Known rows, with every step that occurs:
govo/pasu/suvi/kido: [-0.13 -1.15  0.31  1.14 -0.21 -0.99 -0.42  0.08  1.78  4.00 -4.04 -0.99
  0.01 -0.19  0.06 -1.59  1.78 -1.68 -0.02  3.42]
tuti/pasu: [-0.38  2.60  4.59 -1.97  0.38  0.13 -4.24 -0.13 -2.78  1.38 -0.95 -2.16
  1.01 -3.14 -2.32 -2.81  0.65 -3.00  1.28  0.15]
pasu/suvi/kido/pebiram/gazor/govo: [-2.52 -1.89  0.35 -0.98 -0.56 -4.52 -2.92  1.47  2.11  2.78 -3.79  1.78
  3.05  0.65  2.75 -2.55  2.45 -1.10 -1.19  4.06]
pasu/suvi/kido/govo/tuti: [-0.61 -2.84  2.87  3.70  0.35 -2.52 -1.77 -0.18  1.46 -0.23 -1.96  2.21
  1.66 -0.39  2.04 -2.04 -1.69 -2.14 -0.71  1.64]
tuti/pasu/suvi/kido/govo: [-0.82 -0.53  3.43 -0.20  1.42 -1.34 -2.85  0.22  0.26  2.24 -1.55  0.10
 -1.77 -0.91  0.45 -0.26 -0.73 -1.75 -1.47  1.42]
govo/tuti: [-0.39 -0.41  3.98  2.57 -1.08 -1.24 -3.31 -0.47 -0.41 -0.95 -1.55  0.69
  4.10 -1.69  0.12 -4.22 -0.90 -2.96  1.81  1.14]
govo/pasu/suvi/kido/pebiram: [-1.60 -3.00  1.45  4.20 -1.17 -2.79 -1.74  0.77  1.77  0.08 -3.12 -0.06
  0.79  0.98 -0.05 -1.26  1.09 -2.30 -1.04  3.19]
suvi/kido: [-0.67 -1.33  4.51  2.65  0.57 -2.13 -3.30  1.34  0.70  4.68 -2.85 -0.15
  0.99 -0.32  0.88 -2.51 -0.39 -1.44 -0.59  1.36]
tuti/pasu/suvi: [ 0.20  2.07  1.17 -3.40  0.32 -0.17 -2.11 -0.11 -1.17  1.66 -1.99 -1.91
  1.97 -3.26 -2.14 -2.25  1.32 -2.66  1.51  1.77]
gazor/suvi/kido/govo: [-2.65 -0.86  4.92  1.52  0.36 -4.03 -3.42  0.14  2.58  3.86 -2.19  0.88
 -1.64 -0.42  2.23 -1.36 -1.83 -0.87  0.90  1.53]
govo/tuti/pasu/suvi: [ 0.35  0.75  0.81 -0.68  0.64 -0.60 -1.13 -1.08 -2.00 -0.52 -1.53 -1.28
  3.89 -3.67 -1.88 -3.76  0.70 -3.96  1.78  0.93]
pasu/suvi/kido/pebiram: [-1.70 -3.43  2.49  4.40 -0.47 -4.07 -2.63  1.80  2.06  0.62 -3.08  0.85
  2.38  0.66  0.73 -1.53  0.01 -1.98 -1.43  2.84]
kido/pebiram: [-2.21 -1.10  5.43  2.66 -2.22 -2.55 -5.27  1.24  0.60 -1.94 -1.15  0.31
  2.26  0.17  0.19 -1.71 -0.51 -2.13  0.10  2.29]
pebiram/pasu/suvi/kido: [-0.98 -0.70  0.02  0.72  0.06 -2.02  0.27 -0.36  2.08  2.22 -5.90 -0.67
  1.05 -1.59  0.77 -1.57  1.21 -1.83 -1.07  3.05]
suvi/kido/govo: [-1.56 -1.15  6.14  1.99  0.15 -1.94 -4.69  0.95  1.74  2.53 -1.62  1.17
 -1.67  0.39  2.00 -0.32 -1.72 -0.67 -1.74  1.76]
tuti/pasu/suvi/kido/pebiram: [-1.30 -2.23  2.37  3.52  0.86 -3.20 -2.41  1.61 -0.17  0.78 -2.18 -0.51
  1.60 -0.72 -0.87 -1.92  0.67 -2.80 -1.66  1.00]
pebiram/suvi/kido: [-0.71 -1.10  5.34  4.38  1.74 -3.17 -3.06  0.72  0.89  3.21 -4.39 -0.06
 -0.09 -1.42  2.01 -1.57 -2.46  0.34 -2.99  0.70]
gazor/suvi/kido/govo/tuti: [-2.05 -2.15  4.12  4.84  0.57 -4.25 -2.42 -0.72  1.28  1.18 -1.52  1.82
  0.96 -0.71  2.03 -3.17 -2.26 -2.31  1.31  0.16]
pasu/suvi/kido: [-0.18 -1.31  1.63  1.28  0.70 -2.41 -1.42  1.31  2.01  4.70 -3.96 -0.30
  1.94 -0.66  0.78 -1.86  0.30 -1.43 -0.12  2.71]
gazor/tuti/pasu/suvi/kido: [ 0.48 -2.51  0.33  0.07  2.12 -2.67 -0.82  0.14 -1.29  3.16 -2.47 -1.83
  1.73 -4.79 -0.60 -3.34  1.19 -1.81  0.58  0.75]
pasu/suvi/kido/govo: [-1.02 -1.55  3.57  0.59  0.03 -2.07 -2.76  0.94  2.67  2.33 -2.67  1.25
 -1.06  0.33  2.08 -0.01 -1.25 -0.67 -1.36  3.01]
govo/pasu/suvi/kido/pebiram/gazor: [-0.43 -0.34  1.24  2.86  0.15 -2.93 -0.59  2.57  1.33  2.88 -4.59 -0.58
  0.12  0.78  1.61 -2.31  2.60 -0.28 -2.19  4.32]

Rows:
[-2.36 -0.52  0.29 -0.27 -2.54 -1.97 -0.86 -0.71  1.97 -4.14 -4.66 -0.04
  2.29 -1.32  0.10 -0.90  1.30 -2.52 -0.39  4.03] -> kido/pebiram/pasu/suvi
[ 1.14  0.95  0.08 -4.35  1.65 -1.52 -0.45  0.60 -2.05  2.01 -2.68 -2.18
  2.33 -6.22 -0.02 -4.34  2.66 -0.86  1.48  2.79] -> pebiram/gazor/tuti/pasu/suvi
[-0.12  0.63  1.86 -0.86  0.37 -0.50 -2.06 -1.07 -1.34 -1.81 -0.78 -0.07
  1.86 -2.81 -1.11 -2.29 -0.36 -3.51  0.86  0.82] -> kido/govo/tuti/pasu/suvi
[-1.10 -3.18  1.90  5.89  1.33 -3.65 -1.61  0.66 -1.01 -1.19 -1.83  0.39
  3.26 -0.79 -0.80 -3.22  0.18 -3.98 -1.35 -0.13] -> govo/tuti/pasu/suvi/kido/pebiram
[-1.91 -0.43  2.85  2.19  1.12 -4.37 -1.93  0.39  1.95  6.53 -3.49 -0.46
  1.18 -1.28  1.09 -3.52 -0.39 -1.45  2.04  1.31] -> gazor/suvi/kido
[-0.67  0.44  1.30 -2.69 -2.65  0.61 -2.13 -1.22  2.33 -0.67 -2.04 -0.22
 -1.28 -0.74  0.29  0.11  0.87 -1.59  1.10  4.59] -> kido/govo/pasu/suvi
[ 0.66  1.57  3.15 -2.79  1.72 -1.62 -2.50  0.68 -3.77  1.96 -1.32 -2.62
  1.18 -6.68 -0.20 -4.92  2.07 -0.81  1.36  0.90] -> pebiram/gazor/tuti/pasu
[-0.10  0.43  2.13  2.07  2.48 -3.31 -1.24  3.28 -0.81  3.53 -3.48 -1.23
  0.87 -0.65  0.66 -2.80  2.04 -0.85 -2.65  2.20] -> tuti/pasu/suvi/kido/pebiram/gazor
[ 0.13 -0.13  1.48  0.39  1.99 -1.62 -1.23  0.74 -0.64  4.52 -2.94 -1.59
  1.08 -2.17 -0.91 -2.41  0.93 -2.42 -0.36  0.95] -> tuti/pasu/suvi/kido
[ 0.05 -0.65  0.47 -1.83  0.98 -3.11 -1.14  1.11 -1.76 -0.62 -1.95 -1.56
  2.71 -5.16 -0.19 -3.81  2.45 -1.40  0.68  2.43] -> kido/pebiram/gazor/tuti/pasu/suvi
[ 1.10 -0.83  0.03 -0.80  3.20 -3.10  0.25  1.55 -1.65  5.09 -3.72 -1.92
  1.20 -4.88  0.72 -4.24  2.40 -0.60 -0.33  1.65] -> pebiram/gazor/tuti/pasu/suvi/kido
[-2.50 -0.97  1.52  0.52 -1.98 -2.30 -3.39  0.21  0.87  1.60 -2.97  0.56
  0.16  0.88  1.48 -2.45  3.45 -1.70 -1.02  3.65] -> suvi/kido/pebiram/gazor/govo/pasu
[-0.02  0.82  0.00 -2.38 -2.48  0.62 -1.23 -0.95  1.54  0.89 -3.08 -1.13
  0.94 -1.40 -0.99 -1.52  2.01 -2.07  2.22  4.35] -> govo/pasu/suvi
[-3.19 -1.67  3.36  4.47 -1.03 -2.98 -2.17  0.02  1.12 -2.39 -4.57 -0.10
  0.45 -0.39  0.97 -1.09  0.56 -2.48 -2.44  1.72] -> suvi/kido/pebiram/pasu
[-0.25 -3.88  0.94  1.86  1.10 -5.22 -0.73  2.61  0.68  1.29 -3.63 -0.05
  2.71 -3.45  2.95 -4.19  1.68  0.69 -0.76  3.45] -> pasu/suvi/kido/pebiram/gazor/tuti
[-4.08 -1.47  2.30  3.84 -0.33 -4.74 -1.14 -0.85  2.16 -1.03 -5.00 -0.24
  0.64 -1.06  1.23 -2.20  0.59 -2.51 -0.31  1.54] -> gazor/suvi/kido/pebiram/pasu
[-0.29 -0.28  3.27 -2.25  0.78 -1.04 -3.73 -0.72 -3.32 -0.71 -0.14 -2.15
  1.77 -6.41 -1.41 -4.01  1.00 -2.20  2.53 -0.03] -> gazor/tuti/pasu
[-0.90 -0.24  4.58  4.02  1.02 -3.91 -2.92  3.90  0.43  3.48 -3.42  0.09
  0.91  0.94  2.52 -3.00  0.90 -0.17 -2.85  2.82] -> suvi/kido/pebiram/gazor
[ 0.39 -1.20  1.05  2.64  2.25 -2.09 -0.45  0.07 -1.32  3.04 -2.54 -0.83
  2.73 -2.44 -1.09 -3.63  0.39 -3.32 -0.15  0.12] -> govo/tuti/pasu/suvi/kido
[-0.79  1.13  5.51  1.05  0.72 -0.11 -4.39 -1.10 -3.04 -2.35  0.81 -0.09
  0.76 -2.73 -1.12 -2.84 -1.13 -3.61  0.38 -0.88] -> kido/govo/tuti/pasu
[-0.82 -0.51 -1.16 -1.76 -0.48 -1.74 -0.65  0.15  1.90  5.29 -4.84 -0.18
  0.55 -0.21  1.51 -2.43  3.49 -1.03 -0.30  4.56] -> pebiram/gazor/govo/pasu/suvi/kido
[-0.56 -0.28  5.29  3.16  2.11 -1.14 -3.64 -0.58 -2.67 -0.14  0.06  0.19
 -0.10 -2.23 -0.72 -2.69 -1.13 -3.58 -0.86 -1.57] -> suvi/kido/govo/tuti/pasu
[-0.46 -0.60  2.36  2.74  1.06 -4.08 -1.24  3.66  1.50  3.70 -4.46 -0.06
  1.52  0.58  2.39 -2.60  1.37 -0.07 -2.53  3.80] -> pasu/suvi/kido/pebiram/gazor
[-1.26 -0.87  5.17  3.00 -0.25 -0.84 -3.36 -1.17  1.46  0.12 -2.83  0.05
 -4.38 -0.22  1.65  0.52 -1.56 -0.07 -2.87  1.79] -> pebiram/suvi/kido/govo/pasu
[-0.73 -0.54  6.07  4.86  3.09 -2.02 -3.14 -1.15 -2.46 -1.27 -1.23  0.28
 -0.83 -3.05  0.32 -2.12 -2.91 -2.11 -3.00 -2.14] -> pebiram/suvi/kido/govo/tuti/pasu
[-1.05 -0.27 -0.64 -2.96 -0.56 -1.20 -2.23 -2.30 -1.39 -1.04 -1.49  0.39
  4.92 -3.30 -1.61 -3.86  1.66 -4.47  2.49  1.35] -> gazor/govo/tuti/pasu/suvi
[-1.20  0.24  2.14 -1.00 -0.87 -2.22 -3.45 -0.53 -0.29  0.69 -2.30  1.62
  4.86 -1.52  1.99 -5.23  1.33 -2.18  1.35  2.57] -> pebiram/gazor/govo/tuti
[-1.26 -4.69  1.44  3.19  1.17 -4.43 -2.05  0.87 -0.90 -0.70 -1.67 -0.72
  2.36 -3.13 -0.23 -2.83  0.89 -2.24 -0.58  0.86] -> gazor/tuti/pasu/suvi/kido/pebiram
